Every row comes from one small tree of marks. The marks that hang from a mark follow it in brackets, in the order of their numbers. Every link used is in the known rows. Which tree was each row made from?
Known rows
Z206{Z313 Z400{Z409{Z167} Z904}}: [ 0.196 -1.792 -2.115 -0.946  0.462 -0.971 -0.948 -0.391 -0.387  0.302
  1.518 -0.810 -2.554 -2.461 -0.926 -0.859  0.463  2.403  0.558 -0.436]
Z400{Z904}: [-0.622  1.125  1.972  3.184 -1.095  2.474  3.149  0.559  0.082 -3.909
 -0.160 -0.343  1.081  0.574  0.363  0.147 -0.827 -1.845  0.987  1.887]
Z460{Z409{Z167 Z400}}: [ 1.871 -0.501 -0.525 -0.832  0.921 -0.594  3.145  1.480  3.035 -1.799
 -4.142  1.518  5.695 -2.860 -1.301  1.789  0.540  0.331 -4.306 -0.859]
Z400{Z206}: [-0.432  0.974  2.144  3.840 -0.322  0.795  0.612  0.345 -1.338 -0.461
 -0.037  0.747  1.620  0.678 -0.206  0.220  0.011 -2.470  0.548  1.475]
Z409{Z167 Z400{Z206 Z904} Z460}: [ 1.304 -1.242 -1.750 -2.820  0.746 -1.747 -2.884 -0.652  1.422  1.914
 -4.388 -2.161 -2.012 -1.689 -0.665 -0.200  0.939  0.204 -8.160 -0.549]
Z206{Z313 Z400{Z409}}: [ 0.593  1.035  0.590  0.364  1.373  1.071  0.306  0.192 -0.845  0.395
  4.193  2.321 -0.126  0.993 -0.361 -0.495  0.555  0.958  4.873  0.208]
Z904{Z400{Z409{Z167 Z460}}}: [-2.414  1.630  1.054 -3.520  0.520  1.166 -0.477  0.777  0.825 -1.654
 -1.558 -0.885  2.770  0.399 -1.806 -0.439 -1.715  3.653 -0.741 -1.859]
Z167{Z409}: [-1.832  1.280  3.547  2.798  3.061  1.522  2.982  2.228  3.065 -2.674
  2.069  1.892  1.271  3.754 -0.871 -0.827  0.618 -3.236  2.893  0.435]
Z313{Z206{Z400{Z409}}}: [-0.432  0.136  0.943  1.343 -2.350  0.025  1.621 -0.425 -1.528 -0.620
  1.720  2.786  2.448 -2.138  2.907 -1.051  0.423  0.161  5.553  1.571]
Z904{Z400{Z206{Z313} Z409{Z460}}}: [-0.749  0.935 -0.366 -2.380 -1.127  0.012 -2.663 -0.739 -1.591  2.623
  1.920 -1.446 -1.929  3.428 -0.670  0.618 -0.955  1.825  2.044 -1.601]
Z460{Z409{Z167 Z400{Z206 Z904}}}: [ 3.148 -3.212 -4.056 -1.057 -2.301 -3.467  1.021 -0.665  1.060  1.048
 -5.438 -1.907  0.305 -4.369 -0.461  1.031  2.298 -0.180 -6.797 -0.690]
Z313{Z206{Z400{Z409{Z167} Z904}}}: [-0.871 -2.773 -1.926  0.119 -3.446 -2.103  0.091 -0.796 -1.060 -0.673
 -0.895 -0.083 -0.280 -5.639  2.434 -1.334  0.440  1.707  1.364  0.721]
Z409{Z400}: [ 0.741  2.754  3.239  0.838  1.318  1.596  3.338 -0.749  0.933 -2.378
 -1.710  2.036  2.996  1.370  1.110  0.761 -0.533 -1.890 -0.258  1.212]
Z313{Z206}: [-2.049  0.869  2.938  4.764 -2.446  1.656  2.883  1.130 -0.764 -3.456
  0.154  2.288  4.780 -0.696  2.620  1.938 -2.400 -2.456  3.923  1.798]
Z206{Z313 Z400{Z904}}: [ 1.465  0.246  1.049  1.783 -0.234  1.313  1.462 -0.246 -0.703 -1.744
  3.867  1.109 -0.724 -0.821  0.866  1.536  0.156  1.173  3.714  1.350]
Z460{Z409{Z167}}: [ 0.019 -0.728 -0.320  1.942  0.564  1.072  2.777  3.724  2.192 -3.115
 -2.074  1.398  6.738 -2.838 -2.935  1.650 -0.760  0.479 -2.023 -0.930]
Z904{Z400{Z206{Z313}}}: [-0.474  1.024  2.498  1.939 -2.838 -0.042  0.408 -1.689 -3.077 -0.659
  1.886 -0.229  0.412  1.096  1.362  3.400 -1.804  0.741  3.870  0.147]
Z206{Z313 Z400}: [ 0.858  1.562  2.796  2.136  1.605  2.346  1.400  0.663 -0.533 -1.383
  4.591  3.324  2.221 -0.148  0.030  1.996 -0.240  1.052  4.527  1.086]
Z400{Z206{Z313}}: [-0.340  0.128  1.119  3.730  0.223  0.659 -0.896  0.442 -1.619  0.890
  2.154  0.695 -0.036  1.614 -0.555  2.132 -1.280 -2.349  1.801  0.594]
Z400{Z206{Z313} Z409{Z460} Z904}: [ 0.021 -1.506 -3.271 -0.637 -0.063 -0.120 -3.602  0.450 -0.395  3.969
  1.768 -2.571 -5.412  3.222 -1.900 -1.016  0.126 -1.354 -1.161 -0.549]
Z400{Z206 Z904}: [ 0.165 -0.322  0.166  3.231 -2.413  0.110  0.739 -0.495 -1.573 -0.755
 -0.911 -1.507 -1.334 -0.242  0.424 -0.090  0.190 -2.533 -0.546  2.020]
Z904{Z400}: [-1.266  3.490  5.137  1.553 -2.015  2.622  4.053 -0.628 -1.164 -5.003
  0.073  0.933  4.667  1.069  1.374  1.994 -1.961  1.170  4.049  0.989]
Z987{Z313{Z206}}: [-1.213  1.098  0.469  3.753 -0.108 -0.157  1.403  0.975 -2.638 -0.992
 -0.303  1.445  3.885  0.923  4.379  2.965 -3.937 -3.284  2.214 -0.866]
Z313{Z206{Z400{Z409 Z904}}}: [ 0.210 -1.272 -0.630  1.158 -4.225 -0.513  1.878 -1.379 -1.767 -0.543
  0.890  0.648 -0.652 -3.033  3.762 -1.326  1.068  0.449  4.297  2.000]

Which tree is each row?
[ 1.406  1.946  0.899 -1.922  1.152  1.806  1.391 -0.145  2.401 -1.482
 -1.921 -0.236  0.083  1.615  0.376  0.423  0.063 -0.666 -3.601  0.962]  Z409{Z400{Z904} Z460}
[-0.309 -1.892 -2.727  1.662 -1.850 -1.242 -1.281 -1.148 -2.103  2.545
  1.048 -3.065 -5.467  1.892 -0.430 -0.886  0.141 -2.664  1.119  0.401]  Z400{Z206{Z313} Z409 Z904}
[-2.182  0.663 -0.183 -1.698  3.439  1.738 -1.792  3.042  2.142 -0.559
 -1.381  0.217  2.127  1.040 -3.711 -1.866 -1.004  0.683 -3.202 -1.507]  Z400{Z409{Z167 Z460}}
[-1.147 -2.053 -3.494 -1.802  0.175 -1.267 -3.968  0.933  0.497  2.613
 -2.722 -3.262 -3.403 -0.656 -2.647 -2.788  0.673 -0.007 -5.707 -0.979]  Z400{Z206 Z409{Z167 Z460} Z904}
[ 1.487 -1.001 -0.869 -2.308  2.098 -2.098 -1.057 -0.598  3.292  2.911
 -0.820 -1.582 -5.208  3.047  0.196 -1.699  3.424 -2.413 -4.077 -0.415]  Z167{Z409{Z400{Z206 Z904} Z460}}
[ 1.119 -0.426 -0.140 -1.651  4.535 -1.605 -2.694  0.440  3.328  4.370
  2.157  0.539 -3.890  4.981 -0.935  0.289  1.827 -2.742 -1.603 -1.726]  Z167{Z409{Z400{Z206{Z313}} Z460}}
[ 0.050  1.508  1.371 -2.610  3.939  1.304 -0.497  1.559  3.148 -1.023
 -3.015  1.280  3.418 -0.094 -1.697  0.690 -0.816  0.689 -5.425 -0.986]  Z409{Z167 Z400 Z460}
[-0.453 -0.639 -0.433 -0.769  2.252 -0.186 -1.237  0.674 -0.070  0.556
  2.393  1.343  0.407 -1.571 -1.826 -0.462  0.011  2.162  1.557 -0.997]  Z206{Z313 Z400{Z409{Z167}}}
[ 1.213 -2.334 -2.299 -0.087 -0.456 -2.852 -1.644 -1.828 -0.496  1.778
 -2.640 -2.250 -3.731 -2.005  0.324  1.761 -0.147 -1.160 -4.500 -0.265]  Z409{Z167 Z400{Z206{Z313} Z904}}
[ 1.219 -0.305 -1.065 -0.032 -0.584  0.573  0.602 -0.691 -0.749  0.387
  3.475 -0.067 -3.102  0.367  0.348 -1.023  0.914  1.025  3.939  0.881]  Z206{Z313 Z400{Z409 Z904}}
[ 1.532  0.454  0.623  1.289  0.570 -0.836 -0.530 -1.528 -0.895  1.878
  0.020  0.685 -0.774  1.480  0.948  2.099 -0.081 -2.693 -0.377  0.453]  Z409{Z400{Z206{Z313}}}
[-0.262  0.524  0.055 -2.995  3.603  1.094 -2.326  2.118  1.773  0.650
  0.532  1.707  1.709 -1.456 -2.633 -2.444  1.174  3.385 -1.667 -1.123]  Z206{Z400{Z409{Z167 Z460}}}
[-0.860  0.299  0.282  0.233 -2.883 -1.056 -0.391 -2.294 -3.122  1.465
  1.522 -1.458 -1.695  2.276  0.809  0.754 -1.151  0.654  4.299 -0.582]  Z904{Z400{Z206{Z313} Z409}}
[-0.281 -0.219 -0.978 -2.774  3.884  0.816 -3.623  2.277  1.399  1.745
  2.781  1.417  0.311 -0.383 -3.232 -0.559  0.068  3.403 -0.532 -1.966]  Z206{Z313 Z400{Z409{Z167 Z460}}}
[ 0.931 -1.712 -1.126 -0.249 -0.994 -2.802 -0.566 -2.089 -0.170  0.478
 -4.918 -2.184 -2.033 -2.927  0.690 -0.032  0.996 -1.110 -6.146  0.430]  Z409{Z167 Z400{Z206 Z904}}
[ 0.069  2.003  2.450 -2.069  5.179  0.947  0.947  1.697  5.223 -0.213
  0.557  1.953  0.360  4.746 -0.991 -1.029  1.642 -2.249 -1.330 -0.883]  Z167{Z409{Z400 Z460}}
[ 0.652 -0.438  1.468  2.884 -4.052  0.517  2.545 -0.862 -1.370 -2.810
  1.483  1.737  1.811 -3.980  4.597  1.055  0.001  0.479  4.207  2.745]  Z313{Z206{Z400{Z904}}}
[-1.579 -1.070 -1.877 -1.449  1.915 -0.493 -4.300  1.733  0.573  2.846
 -1.949 -1.002 -0.357  0.171 -3.672 -2.351  0.253 -0.106 -4.473 -1.342]  Z400{Z206 Z409{Z167 Z460}}
[ 0.539  0.186 -0.258 -2.878  2.080  0.488 -0.186  0.391  3.062 -1.318
 -3.743 -0.891  0.359 -0.895 -0.936  0.391 -0.523  0.726 -6.667 -0.499]  Z409{Z167 Z400{Z904} Z460}
[ 1.373  0.167 -1.599 -2.368  1.319  1.665 -1.482  0.620  0.476  1.868
  4.028  0.001 -2.987  1.224 -1.011 -1.082  0.888  2.426  1.495 -0.254]  Z206{Z313 Z400{Z409{Z460} Z904}}
[ 0.395 -0.705 -1.190 -1.148 -2.523  0.414 -0.572  0.248 -0.101  0.607
  1.740  0.626 -0.553 -1.885  2.243 -1.608  0.883  1.604  2.443  0.966]  Z313{Z206{Z400{Z409{Z460} Z904}}}
[-1.651 -1.201 -0.817 -0.866 -2.021 -2.387 -2.000 -1.928 -2.619  1.445
 -0.407 -2.177 -1.211 -0.409 -0.416  0.857 -1.451  1.937  0.999 -1.700]  Z904{Z400{Z206{Z313} Z409{Z167}}}
[ 0.233  0.513 -1.421  0.498 -0.192 -1.898  0.055 -0.408 -3.570  1.759
  1.240  1.697  1.560 -0.654  4.863 -0.233 -0.714 -0.456  3.609 -1.086]  Z987{Z313{Z206{Z400{Z409}}}}
[ 2.121 -0.897 -1.230  0.747 -1.287 -1.583 -0.129 -2.758 -1.014  1.819
 -0.636 -1.524 -3.970  0.741  1.708  1.744  0.473 -2.424 -1.424  0.754]  Z409{Z400{Z206{Z313} Z904}}
[-2.456  1.348  1.739 -1.128 -1.685  0.012  1.528 -0.921 -0.752 -3.019
 -2.221 -0.825  2.709 -0.725 -0.415 -0.535 -1.487  2.341  1.346 -0.789]  Z904{Z400{Z409{Z167}}}
[-0.924  1.322  1.184 -0.012 -3.423 -0.847  0.959 -2.446 -3.078  0.055
 -0.824 -1.515  0.094  1.034  1.081 -0.964  0.081  0.640  2.931  0.345]  Z904{Z400{Z206 Z409}}
[-1.746 -0.594 -1.741 -1.977  1.346  1.009 -1.338  1.938  2.118 -0.633
 -2.039 -2.120 -0.829  0.259 -2.823 -2.239 -0.541  0.600 -4.271 -1.091]  Z400{Z409{Z167 Z460} Z904}
[ 1.029  0.336 -0.229  0.017 -1.127  0.608  2.057 -0.942 -0.680 -1.012
  1.043 -0.075 -1.444 -0.663  0.667 -2.738  2.174  0.884  2.582  1.763]  Z206{Z400{Z409 Z904}}
